Known rows, with every step that occurs:
zusof -> mumum: [-10  -2  -2 -10   1   1   9  -2   2  -2   2  -3   4  -2  12  -7 -12  -1
 -21   1   6  -2]
pepa -> mumum: [  4   8  -7   0   1   0  10   8  11   6   6  -3  15  -2   4  -1  -1   6
 -15  10  -1  -6]
kasuz -> zusof -> mumum -> pekon -> gibi: [ 15  30  -6  -9 -20   6  -3   3  -5 -18  14   3 -17 -20   1 -27  -2   0
  -1  -3  14  -1]
gibi -> pekon -> pepa -> mumum: [  7  19 -19  -3  -5   3  12   1   8   5  14   3  28  11   0   1 -19   5
   8   7  -5 -16]
sifulon -> zusof -> mumum: [ 10  14  -3 -27  -1   5   5  -2  11 -14  10  -4  10  -8   9 -23  -4  -3
 -17  -8  15  -8]
gibi -> pekon -> mumum: [  4  -6  -8  -2  -6  14   4  -2  -9  -3  10 -12   1  -1   6   0  -6   3
  -1   8   1 -15]
dubagi -> pepa: [ -8  -9 -11 -21   5  -7   3   7 -10  -7 -12   6  11   9  -3   3  -1   8
  -3 -11   1   3]
zusof -> mumum -> pekon: [  3  -8 -15  -2  -1  12   4  -5  -4   6  11   2 -10  -2  11 -15  -6   4
 -16   5   7  -9]
sifulon -> zusof -> mumum -> pepa -> kasuz: [ 22   9   5 -27  -2 -10  23 -11   7 -14  24  16  22  -4   7 -25 -18   1
 -37 -22  11 -16]
dubagi -> pepa -> mumum -> zusof: [ 10   1 -15 -26  -2 -10  27  11  11 -12   8   5  15   6  -5 -10  18  12
 -25 -11   5 -10]
kasuz -> zusof -> sifulon: [ -1  34  13  -2  -8   3  -8  11  -3  -9   3  -6  -6 -14 -20 -25 -13  -2
  11  -2  11  12]
kasuz -> zusof -> mumum -> pepa -> pekon: [  7  34 -26  -1 -19   0  30  14   1 -11   6 -11  -1   3  17 -34 -11  13
 -27   0  15  -7]
sifulon -> zusof -> mumum -> pepa -> pekon: [ 21  24 -22 -20 -11   0  24  -4  12 -14  13  -6   7   5  22 -24 -11  14
 -37  -8  19 -19]
pekon -> gibi: [  6  14  13 -12  -9  -9  -7  -8   2 -12  -1   6  -6 -11  -2  12  -7   0
   0  -9   3   5]
kasuz -> zusof: [  4  23  -1   4  -9   3   1  17  -1 -12   2  -6  -2  -7  -7 -25  10  -3
  13   1   3   5]
sifulon -> zusof: [ 20  16   1 -16  -1   3  -4   0   9 -13   8  -2   8  -6  -2 -16   9   0
   2  -9   6  -9]
gibi -> pekon -> pepa -> kasuz -> zusof -> mumum: [  1  24   2  -5 -14  -1  25   6  -2  -4  21   4  28   1  -2 -32 -15 -10
  18 -16   7  -8]
pekon -> mumum -> zusof -> kasuz: [ 22 -14  18  -8  -3  -8  14   5   4 -15  21  -7   6  -8 -12 -25   9   2
 -27  -3   7 -33]
pepa -> kasuz -> zusof -> mumum: [ -1  17  13  -4  -6  -5  21  11   2  -4  14   0  12 -10   1 -32  -1 -10
  -5 -14  10   0]
gibi -> pekon: [ -4   2 -17   5  -4  11   4 -14  -4  -1   7   0   2   4   4   8  -1   1
  20   3  -8  -4]
pepa -> mumum -> zusof: [ 18  11  -5  -6  -7  -3  23   5  21  -7  18  -1   6  -3   0 -14  20   3
 -21  -2   2 -12]
pepa -> mumum -> pekon: [ 16   4 -21   8  -3  10   6   6   6  14  17   2  -2  -1   4  -8   1  10
 -10  12   0 -16]
sifulon -> zusof -> mumum -> pepa -> pekon -> gibi: [ 27  40 -11 -32 -20 -10  16 -14  14 -26  12  -1   4  -7  19 -13 -17  13
 -38 -17  23 -15]
dubagi -> pepa -> kasuz -> zusof -> mumum: [ -8   6   4 -23  -3 -12  27  17  -9 -10   2   4  24  -3  -1 -30  -1  -2
  -8 -24  11   3]

Rows:
[ 17  14 -12 -31  -2   0  12  -3   4 -21  16   9   9  -2  12 -23 -19   8
 -38  -9  13 -14]
sifulon -> zusof -> mumum -> pepa
[ 17  -3   2  -1  -2 -12  25   1  22  -6  23   2  23  -5 -10 -17  11   4
 -22   1  -5 -30]
pepa -> mumum -> zusof -> kasuz
[ 19  19 -19 -10 -12   3  25  -1  17  -8  26   6  22   9  -5 -11   5   4
   3  -3  -1 -22]
gibi -> pekon -> pepa -> mumum -> zusof
[ 11  13  -4  -9  -2  -7   7  16  10   5   9   4  24   6  -3  -7 -19   5
 -12   3   3 -12]
pekon -> pepa -> mumum
[ 24  18  -3 -16  -7  -8  20  13  20  -7  19   5  17   4  -9 -19   3   4
 -17  -7   8 -15]
pekon -> pepa -> mumum -> zusof
[ 34  11   6 -22  -4   0   9  -4   8   0  30  15  20  -3  -3 -37 -14  -3
  -6 -21  18 -26]
sifulon -> zusof -> mumum -> pekon -> pepa -> kasuz
[ 18   9  -2  -1 -10   3 -12 -11  -5  -7   7   9 -18 -12  -3   6  -1   4
   5  -4   3  -3]
mumum -> pekon -> gibi
[ -3  21  -4  -5  -9   4  10  17  -1 -12   6  -8   3 -11   6 -32   2  -3
  -7   0  11   4]
kasuz -> zusof -> mumum
[ 12   7  -4   2  -9   2  10  12   3   7   2 -27  -7   3  14 -11   2  11
 -18   3  17 -15]
pepa -> pekon -> mumum
[ 25  12  13  -5 -11  -6  18  21 -11 -10  23   1   5  -7  -5 -34 -12   3
 -26 -11  12 -15]
pekon -> mumum -> pepa -> kasuz -> zusof
[ 17  26  13  -3 -19  -3  10  -2  -3  -9  20  10  -7 -25  -1 -28  -3  -5
   1 -18  14  -4]
pepa -> kasuz -> zusof -> mumum -> pekon -> gibi
[  3   1 -11 -14  -5  -2  20  14 -14  -3  12   8  10  -3  -2 -37   0   2
  -3 -20  11  -6]
dubagi -> pepa -> kasuz -> zusof -> mumum -> pekon
[ -4  19  19 -18  -2 -15  10  12 -10  -7   0   6  18  -8 -27 -22 -15  -1
   9 -26  12  11]
dubagi -> pepa -> kasuz -> zusof -> sifulon
[ 26  -4   3   0 -12  -9  26   5  13  -7  18 -22   2   0   0 -28  16   7
 -27  -3  13 -38]
pepa -> pekon -> mumum -> zusof -> kasuz
[ 13  27   1  -1 -19 -10   5  -8   9  -5  -5 -10  -7  -6   7  10   0   6
   2  -9   9  -1]
pepa -> pekon -> gibi
[ 25  19  -8  -1 -11   1  -1  -3   7   0  14   8  -6 -14   2   6  -5   9
  -8   4   3 -11]
pepa -> mumum -> pekon -> gibi
[ 10  12 -24   4 -12  -5  19  -2   1   1   2  -4  -2  14  13  -2 -10  15
 -22   0   5  -9]
mumum -> pepa -> pekon
[ 10  -4 -19  -7  -6  10  11  -4 -15  -8  17   0  -2   6   9  -1 -22  13
 -21   6   0 -19]
gibi -> pekon -> mumum -> pepa
[ 17  26 -11  -5 -20 -13  11 -11   2 -13   0   2  -8   1  10  11 -17  15
 -20  -8   9  -7]
mumum -> pepa -> pekon -> gibi
[ 29  16 -11 -26  -3   9  -4   3   4  -8  20   8   7  -1   2 -37 -14   4
  -7  -8  18 -21]
sifulon -> zusof -> mumum -> pekon -> pepa
[ 11   3 -13 -11  -3   6  -1   4  -5   5  13   9   2   6   4 -21 -24   3
 -12   1  10 -13]
zusof -> mumum -> pekon -> pepa
[ 20  24  26 -11  -9  -7  10  16 -11  -8  21   1   1 -14 -20 -35 -37   4
 -29 -12  20  -8]
pekon -> mumum -> pepa -> kasuz -> zusof -> sifulon
[ 19  18  10 -12 -15  -1  14   3  12  -5  13 -25 -18  -6  -8 -25  -2   8
 -27  -6  29 -16]
pepa -> pekon -> mumum -> zusof -> sifulon
[  7  24  18 -13  -9 -11  20  18   1  -4  16   6  26  -4  -6 -40 -18 -10
  -1 -19  15  -4]
pekon -> pepa -> kasuz -> zusof -> mumum
[ 22  14  -4   0 -15   5  24   7 -14 -12  28   1   9  -3   0 -26 -13   6
  -7  -6   3 -19]
gibi -> pekon -> mumum -> pepa -> kasuz -> zusof
[ 12  47 -15 -13 -27 -10  23   4   3 -25   6  -6  -6  -9  15 -21 -15  11
 -28  -9  20  -1]
kasuz -> zusof -> mumum -> pepa -> pekon -> gibi
[ 22  -4   9 -13  -7   2  11   9   4 -14  16  -8 -11  -7  -1 -23  16   2
 -26  -6  15 -16]
pekon -> mumum -> zusof
[  4  -5 -16 -18  -5  -4  15  17  -8   0  -9 -21   4  10  12  -8  -3  17
 -22  -7  17 -11]
dubagi -> pepa -> pekon -> mumum
[ 13   9   5 -14  -9  12   8 -11   1 -13  22 -11 -10  -9 -13 -14  -7   3
  -8  -6  13 -13]
gibi -> pekon -> mumum -> zusof -> sifulon
[ 16  20   6   3 -10 -10  21  10  -4  -8  18  14   9  -3  -8 -24  -5   2
  -6 -14   2  -4]
mumum -> pepa -> kasuz -> zusof
[ 28  22   4   8 -13  -2   5  15  -7   1  22  14   8  -2 -19 -38  -2  -3
  23 -13   7 -11]
mumum -> pekon -> pepa -> kasuz -> zusof
[ 16  25 -14  -6 -12  10   2  20  -8  -6  18   4   0  -2  -2 -43 -12   1
   2  -1  15  -9]
kasuz -> zusof -> mumum -> pekon -> pepa
[ -4 -17   7 -17   5 -17  17   0  -8   3  -3  12  22   7  -6   3  -3   2
  -2 -23   0  -2]
dubagi -> pepa -> kasuz
